(in the rows, 128 means zero)
Known rows, with every step that occurs
sozak, sela: [ 81 127 138 127  86 125 159 114 121 127 118 142 135 158 136 136 137 138
 128 130 133 142 134 118 145 147 145 133 159 136 126 131 134 158 143 174
 103 163 116 139 136 125 116 103 116 117 132 143  93 147 114 136 131]
bigafeb, vupu, duta, sofed, sela: [125 139 143 159 135 101 141 119 118  84  77 179  93 134 125 174 115 221
 123 186 137  95 153 148 168 203 172 131 172  96 133 136  98 233 113  98
 144 114 112 171 142 132 112  94  95 167  87 129 147 168 124 138  90]
vupu, nilor: [ 89 138 140 134 115 120 179 175 121 164 151 156 121 127 138 162 158 145
 156  84 123 118 137 134 163 175 151 134 170 122 146 137 129 147 124 110
 128 139 118 170  96 122 128 125 115 118 102 127 132 147 132 128 111]
sozak, sela, sofed, duta, leba: [108 122 114 176 104 162 170 102 125 146 109 179 149 141 104  95 109 197
 127 117 149 130 140 138 153 165 164 110 158  66 107 160 134 174 155 154
 118 131 105  84 104 104  96  92 123 127 136 144  81 175 121 151 116]
sofed, sela, bigafeb, vupu: [102 163 129 117 113 176 166 141 110 107  89 170 140 141 123 166 139 198
 117 200 154 148 149 127 149 207 160 171 167 152 137 146 100 205 141 118
 154 126 149 164 108 120 160 109  96 124 118 140 115 133 146 132 115]
sofed, sela, sozak, pivo: [ 81 117 115 107  89 125 174 119  82 103 107 161  98 113 132 159 177 167
 118 122 131 122 150 116 199 229 136  93 167 107 136 124  95 166 143 143
 145 146  49 138 129 112 148  91  84 130  95 138  65 146 130 188 100]
bigafeb, sela, sofed, duta, leba: [129 129  92 187 123 159 158 103 125 142 150 188 149 117 107 123 154 219
 131 134 147  90 147 144 154 124 168 112 159  53 132 158 141 195 123 106
 120  92  98  89  71  92  93  93 137 140 127 144 101 160 139 142  94]
vupu, duta: [112 128 136 151 115 114 154 131 121 146 107 153 125 132 135 169  94 188
 120 137 123 113 129 126 156 150 129 125 164 116 147 153 134 156 128 109
 136 152 114 179 106 123 119  91 126 159 107 138 133 158 112 126 107]
pivo, sozak, sela: [ 73 129 142 103  69 131 160 115  82 138 120 145 136 139 136 127 172 162
 134 142 144 151 144 123 167 148 141 135 139 129 115 136 123 186 142 174
 101 157 158 162 128 128 121 101 101 131 134 153  83 143 114 146 116]
nilor, vupu: [103 135 124 123 110 129 144 180 124 118 120 134 142 125 138 129 129 143
 181 149 130 138 121 122 149 150 137 127 159 124 126 142 131 142 144 131
 138 160 136 137  91 108 116 108 128 136 112 140 119 135 126 120 105]
pivo, sozak: [ 96 139 124 111  84 125 158 142  80 142 134 148 140 127 139 152 159 154
 136 144 146 126 142 131 153 150 139 138 144 116 117 138 126 176 125 127
 131 144 162 163 102 124 129 101 109 133 121 145 118 133 123 144 100]
sozak, sela, bigafeb, vupu: [ 87 160 156 129  88 189 162 132 103 119  94 164 143 153 132 147 122 181
 128 188 152 190 142 106 127 125 153 176 155 167 134 141 123 178 155 158
 123 149 153 169 125 113 145 111 118 107 126 148  89 142 141 138 135]
leba, duta: [110 140 132 122  67 141 161 153 141 136 114 127 130 134 127 175 144 123
 130 125 126 105 137 154 140 181 112 126 159 113 125 120 180 160 131 136
 130 140 119 136 120 131 112  94 128 114 121 133 131 154 116 132 110]
sofed, duta: [110 131 126 148 112  99 157 119 107 105 114 153 127 141 118 159  95 186
 136 125 119 114 140 144 163 192 135 123 149 115 127 177 160 189 122 129
 146 146  97 130 118 113 113  97 127 112 126 136 129 153 126 127 109]
kemev, gitut: [111 141 120 124 110 168 148 136 151 134 134 162 155 147 136 136 137 144
 127  98 115 133 135 131 116 173 133 131 161 131 146 137 134 164 119 132
 122 155 139 124 112 120 104 104 130 111 111 138 114 142 157 138  94]
duta, pivo, sozak: [110 151 124 114  71 146 173 134  82 133 146 147 144 145 140 154 157 115
 127 130 130 131 146 108 181 139 133 149 143 106  98 135 125 176 121 121
 118 134 148 184 106 127 124  89 102 140  98 145  94 171 112 133 109]
sofed, duta, pivo: [124 139 115 147  97 125 179 123 107 110 130 156 131 149 124 161  93 142
 131 119 114 120 139 113 185 172 130 131 155 105 118 172 165 190 130 124
 125 140  94 145 125 111 108  88 119 128 101 140 106 185 111 112 110]
leba, duta, sofed: [116 138 126 144  58 125 146 140 138 119 131 144 113 136 126 181 125 110
 140 108 124  84 141 180 127 169 129 117 164  70 113 117 174 156 106 139
 141 121 105 111 118 128 102  91 115 107  89 120 142 176 133 150 101]
duta, sofed: [115 139 125 150 114 102 140 129 116 120 133 167 123 138 122 174 118 126
 135 113 116 102 139 159 123 148 140 115 158  80 121 145 136 150 103 133
 128 137 112 109 116 118 113  98 108 119  73 120 138 148 137 153 107]
bigafeb, vupu: [111 146 155 139 111 143 151 132 120 119 108 145 121 137 135 172 130 167
 127 188 146 141 142 124 142 154 153 137 162 162 137 139 128 187 135 125
 134 129 129 155 124 116 113 108 127 121 105 135 123 130 132 129 121]
nilor, vupu, duta, pivo, sozak: [122 148 123 129  95 141 164 182  84 124 122 150 140 124 139 126 123 166
 160 157 127 143 128  86 199 123 138 142 141  95  99 143 117 180 138 107
 129 142 176 232  87 119 116  81 117 189  94 152 100 180  96 120  80]
sela, sofed, duta: [105 136 124 161 105 136 152 122 122 149 113 170 137 125 112 143  89 190
 132 124 133 104 142 155 180 182 147  96 157  95 126 164 145 174 147 129
 147 125 101 138  78 107 111  95 117 118 115 141 120 158 123 135 114]
nilor, sipom: [101 136 132 131  95 129 125 184 137 169 131 136 126 127 147 171 138 138
 123  92 138 121  85 122 145 156 124 116 178 126 117 135 121 140 148 130
 153 149 128 138 103 116 130 114 126 132  93 142 124 139 119 123  85]
vupu, bigafeb, sela, sofed, duta: [ 81 145 130 172 103 161 164 182 118 170 148 179 137 109 121 155 129 200
 145 160 133  80 151 147 162 165 162 107 157  95 154 169 147 208 140 115
 126 105 115 146  51  97 122  97 134 155 126 144 111 152 123 129 105]
sozak, pivo: [ 91 130 133 135  98 121 157 128 124 131 128 147 136 113 134 151 123 145
 126 113 129 124 138 120 150 160 128 134 165 132 118 150 129 160 131 148
 149 148  94 131 115 107 121  94 114 108  84 135  88 146 128 190 114]
leba, duta, pivo, sozak, sela: [ 94 143 136  95  12 170 184 136  90 131 128 122 147 149 148 142 175  96
 123 134 137 142 148 111 181 166 124 144 145 105  99  96 163 200 143 182
  88 138 155 190 132 130 108  91 109 135 121 148  68 200  93 134 118]
bigafeb, vupu, kemev, gitut: [125 155 113 122 118 198 151 142 141 145  88 171 141 138 134 151 187 173
 123 130 132 167 138 113 115 188 165 146 174 164 174 144 131 219 113 113
 118 145 167 140 131 124 107 122 136 157 120 131 123 122 151 132  93]
bigafeb, vupu, duta, pivo, sozak: [123 159 152 136  96 156 166 135  74 121 102 161 121 135 135 171 121 189
 114 189 147 151 145  88 183 123 157 165 149 121 110 142 111 232 136  96
 128 125 171 245 115 126 109  91 109 185  99 142 106 182  92 131  95]
pivo, sozak, sela, sofed: [ 76 131 141 118  66 164 159 126  92 167 119 163 152 132 137 107 157 166
 122 137 151 138 143 131 188 143 160 110 147 108 107 129 105 171 158 172
 108 133 169 170  93 124 115 106 101 124 128 161  78 151 107 153 121]
vupu, duta, pivo, sozak, sela: [ 97 136 134 124  74 140 177 118  81 143 116 152 126 145 139 129 133 169
 117 137 133 152 144  81 195 123 144 149 149 104 106 139 125 192 139 147
  92 146 149 233 128 127 118  83 103 173 117 158  78 196  77 133 111]

Rows
[106 156  94 127 104 146 162 135 103 107 109 188 130 140 126 169 132 157
 124 126 125  98 148 165 126 204 140 144 168  79 125 149  94 169 120 122
 133 130 122 117 106 117 162  92  87 118  77 137 128 150 155 150 101] => duta, sofed, sela, bigafeb
[ 66 129 132 136  90 149 160 177  70 137 155 159 100  86 136 177 178 150
 135 150 139 121 149  97 147 123 145 112 160 116 162 138 124 156 135 129
 131 139  71 146 100  88 160  91 130 169  85 147  49 146 141 194  95] => vupu, bigafeb, sela, sozak, pivo
[131 132 116 164 129  99 133 170 123 112 110 170 117 116 131 145  87 177
 166 142 117 116 127 142 147 129 145 115 156  71 119 148 121 144 124 113
 142 139 124 162  96 115 108  96 120 164  82 135 137 175 127 135  86] => nilor, vupu, duta, sofed
[101 138 127 156  90 164 182 104 113 137 114 171 152 155 120 121 100 153
 122 111 124 130 137 120 217 153 157 107 157 107 109 156 150 173 166 165
 102 132  95 161 110 104  98  89 109 119 106 149  59 213  93 122 130] => sozak, sela, sofed, duta, pivo
[ 93 170 119  92  13 218 190 143  84 131 120 146 152 145 135 137 166 110
 120 126 141 161 144 109 166 148 119 175 136 108  91 114 160 180 153 174
 102 144 176 198 106 123 144  88 102 123 114 164  52 200 102 142 109] => leba, duta, pivo, sozak, sela, bigafeb
[101 147 166 139  87 152 171 115  74 126  96 148 123 142 136 143 136 195
 115 201 148 172 151  72 190 122 161 157 148 136 112 130 113 231 142 137
  97 139 170 252 143 122 106  97 111 176 122 151  76 199  83 135 117] => bigafeb, vupu, duta, pivo, sozak, sela
[ 84 118 126 132  83 135 167 123  88 114 130 160 107 102 130 166 140 147
 125 108 129 136 135 115 176 158 127 100 153 119 138 133 126 129 142 145
 149 156  55 135 114 102 144  92 119 128  82 145  66 144 143 197 113] => sela, sozak, pivo
[ 91 125 111 124 107 141 161 126  73 119 159 152  98 121 129 170 207 168
 134 141 145 116 135 121 170 102 146 114 154 104 171 124 137 145 131 129
 106 127  77 144  96 103 135 103 119 133 114 151  95 128 147 140 111] => bigafeb, sela, sozak
[ 70 151 125  98  68 174 164 131  63 144 120 162 153 132 129 124 158 165
 123 143 148 173 148 120 153 132 134 172 137 129 106 148 114 157 152 166
 108 161 188 174 110 113 166 106  98 116 126 165  69 140 127 156 123] => pivo, sozak, sela, bigafeb
[114 149 118 141  78 168 175 133  76 142 128 177 152 125 121 137 117 171
 124 135 135 119 150 131 223 170 145 101 140  78  90 162 137 203 147 120
 127 113 143 184  70 113 110  86 102 138 103 156  92 194 101 139 101] => sela, sofed, duta, pivo, sozak
[117 149 101 143 112 145 154 128 108 116  96 200 117 122 117 169  99 204
 120 137 121  98 146 154 141 192 138 152 175  64 131 161  97 177 117  99
 141 127 115 162 111 116 161  83  86 155  78 140 130 169 135 149  88] => vupu, duta, sofed, sela, bigafeb
[126 128 106 190 115 150 153 115 124 139 119 182 152 129 107 119  91 191
 127 120 143 107 144 154 147 171 149 106 154  59 114 162 141 167 140 113
 139 120 101  82  74 109 100  87 133 131 119 145 119 161 136 147  99] => sela, sofed, duta, leba
[130 133 114 171 117 105 165 110 107 112 128 168 136 141 116 133 107 183
 132 119 134 116 143 141 113 182 135 136 150  74 115 169 146 186 117 112
 132 134 101  76 113 106 109  89 131 134 132 138 126 161 141 143  99] => sofed, duta, leba
[ 94 147 173 134 116 138 148 232 133 176 125 147 115 112 160 190 166 171
 151 109 145 143 105 112 153 166 173 133 188 138 139 132 108 182 149  99
 153 121 144 198 104 112 122 146 134 127  89 129 130 149 129 120  80] => bigafeb, vupu, nilor, sipom
[ 72 130 134 132  64 145 164 113  83 142 102 175 134 121 118 113 134 205
 131 141 148 137 156 144 209 172 163 104 142 103 104 159 138 213 160 166
 110 135 151 168 101 114 114 102 102 118 145 161  77 176 102 144 118] => pivo, sozak, sela, sofed, duta
[110 161 127  97  30 167 178 154  98 142 130 130 144 135 133 163 167  98
 126 125 140 114 146 123 180 170 121 144 143  97  97 104 159 189 125 136
 124 128 158 183 104 129 108  89 113 140 105 142 100 189  97 132  96] => leba, duta, pivo, sozak
[124 163 141 174 117 158 141 136 111 120  95 199 120 121 120 188  76 206
 122 195 138 137 145 139 124 114 160 166 161 107 124 164 114 185 128  95
 151 122 148 183 107 111 145  96 122 148  69 141 139 171 146 155 103] => sela, bigafeb, vupu, duta, sofed
[134 135 143 183 134 150 148 124 124 133 106 163 123 133 118 155 101 215
 123 184 154 137 135 103 109 136 153 159 163 105 135 140 105 191 122  84
 137 122 136 139 118 118 104  95 141 174 121 129 130 153 133 150  95] => bigafeb, vupu, duta, leba
[ 66 168 168 100  68 185 190 169  64 155 109 173 139 118 149 140 187 202
 150 167 164 199 159 110 155 149 184 190 146 149 124 142 105 203 160 139
 122 134 198 235 111 121 161 133 106 113 119 156  81 155 134 146 118] => pivo, sozak, sela, bigafeb, vupu, nilor
[109 124  97 128 100 113 162 116  79  79 116 186  77 130 114 181 166 155
 125 114 128  95 142 157 177 211 146  90 166  55 142 121 112 157 125 129
 138 134  68 114 129 123 146  85  78 136  84 129 116 151 143 159 101] => duta, sofed, sela, sozak
[100 165 139 130 111 190 154 147 104 124  96 165 144 127 130 179 123 174
 124 186 152 163 145 124 127 138 153 180 154 165 134 148 124 174 142 120
 157 134 148 167 101 108 149 108 123 111 109 146 117 124 141 137 119] => sela, bigafeb, vupu
[ 96 120 115 158  77 162 167 102  86 144 115 182 152 121 117  85 137 207
 130 127 161 137 149 145 164 161 155 109 146  59  89 152 122 199 151 157
 109 129 147 118  95 114  98  91 108 138 149 154  78 169 121 167 105] => pivo, sozak, sela, sofed, duta, leba
[121 133 128 155 129 125 147 106  74  74  74 194  62 119 113 194 133 229
 114 192 142 105 155 141 184 197 165 107 171  79 152 129  97 204 124  97
 145 113  75 186 144 120 132  90  85 176  75 129 119 167 126 155  90] => bigafeb, vupu, duta, sofed, sela, sozak
[122 144  75 113 110 189 152 130 151 165 109 174 149 133 139 144 183 145
 120  77 106 145 128 120 117 195 141 135 173 128 169 148 134 171 105 118
 117 155 146 121 124 124 112 115 133 163 111 129 122 122 157 134  89] => vupu, kemev, gitut
[121 148 116 133  75 126 178 131  66 115 130 159 133 138 122 154 130 160
 133 130 128 130 143 117 191 175 133 138 140  98  95 171 148 216 118 121
 121 135 139 175 105 115 113  90 106 144 111 145  93 186 113 126  99] => sofed, duta, pivo, sozak
[102 167 105 106  90 252 160 132 137 148  76 184 157 143 135 135 180 184
 116 143 133 217 141  96 105 175 164 177 173 176 170 150 120 211 137 154
 100 163 179 160 135 107 141 123 133 149 134 151  72 124 161 143 110] => sozak, sela, bigafeb, vupu, kemev, gitut
[ 85 162 155 126  79 184 152 123  66 135  73 175 136 122 132 135 129 236
 117 214 168 190 148 100 160 113 159 186 145 144 123 151 107 212 156 138
 122 148 193 246 121 119 153 102 114 159 138 164  86 156 123 153 109] => pivo, sozak, sela, bigafeb, vupu, duta
[124 145 116 167  96 159 176 130 117 132 127 172 144 136 108 153  82 154
 121 106 119 107 144 131 206 173 145 100 159  85 113 163 152 179 144 121
 132 114  97 152  82 105 102  88 117 133  94 140  93 190 111 117 118] => sela, sofed, duta, pivo
[103 120 105 110 104 134 175 125  80 103 109 154  94 136 131 169 174 164
 120 134 136 114 140 125 199 225 137  96 169  99 158 124 107 149 146 129
 130 149  74 144 120 125 149  98  90 139 111 135  98 129 133 137 110] => sofed, sela, sozak
[ 78 148 128 129 116 156 149 234 113 137 155 133 146 111 144 147 169 152
 195 186 142 107 135 114 114 115 157 136 157 121 157 144 128 175 133 119
 121 132 157 142  64 104 128 104 137 173 120 139 107 130 133 121  93] => nilor, vupu, bigafeb, sela
[ 88 146 126 115  55 186 185 130  86 166 128 156 163 147 141 114 159 127
 118 126 140 137 144 111 209 123 165 117 145 102  99 122 113 167 164 172
  95 130 157 193  92 118 109  95  93 142 114 160  60 184  88 140 123] => duta, pivo, sozak, sela, sofed
[107 152 102 146  79 167 174 128  78 154 158 183 148 118 122 135 177 199
 126 143 136 101 157 128 220 127 167 113 140  81 112 161 147 229 129 110
 108  91 143 191  62  97  98  91 108 140 111 161  83 189 106 125  97] => bigafeb, sela, sofed, duta, pivo, sozak
[109 161 129 138 126 174 161 130 104 116  63 174 122 136 126 174 116 246
 113 209 149 142 147 116 158 205 152 173 172 146 143 156  87 218 145  90
 151 129 148 206 109 119 155 100  98 159 109 144 123 150 128 125 103] => sofed, sela, bigafeb, vupu, duta
[127 123 107 167 139 140 140 165 126 124 118 155 138 121 132 117 101 187
 168 148 137 137 119 112 119 136 140 138 158  66 123 141 115 142 132  98
 138 146 136 140  92 114 108  91 141 186 112 129 125 161 141 133  84] => nilor, vupu, duta, leba
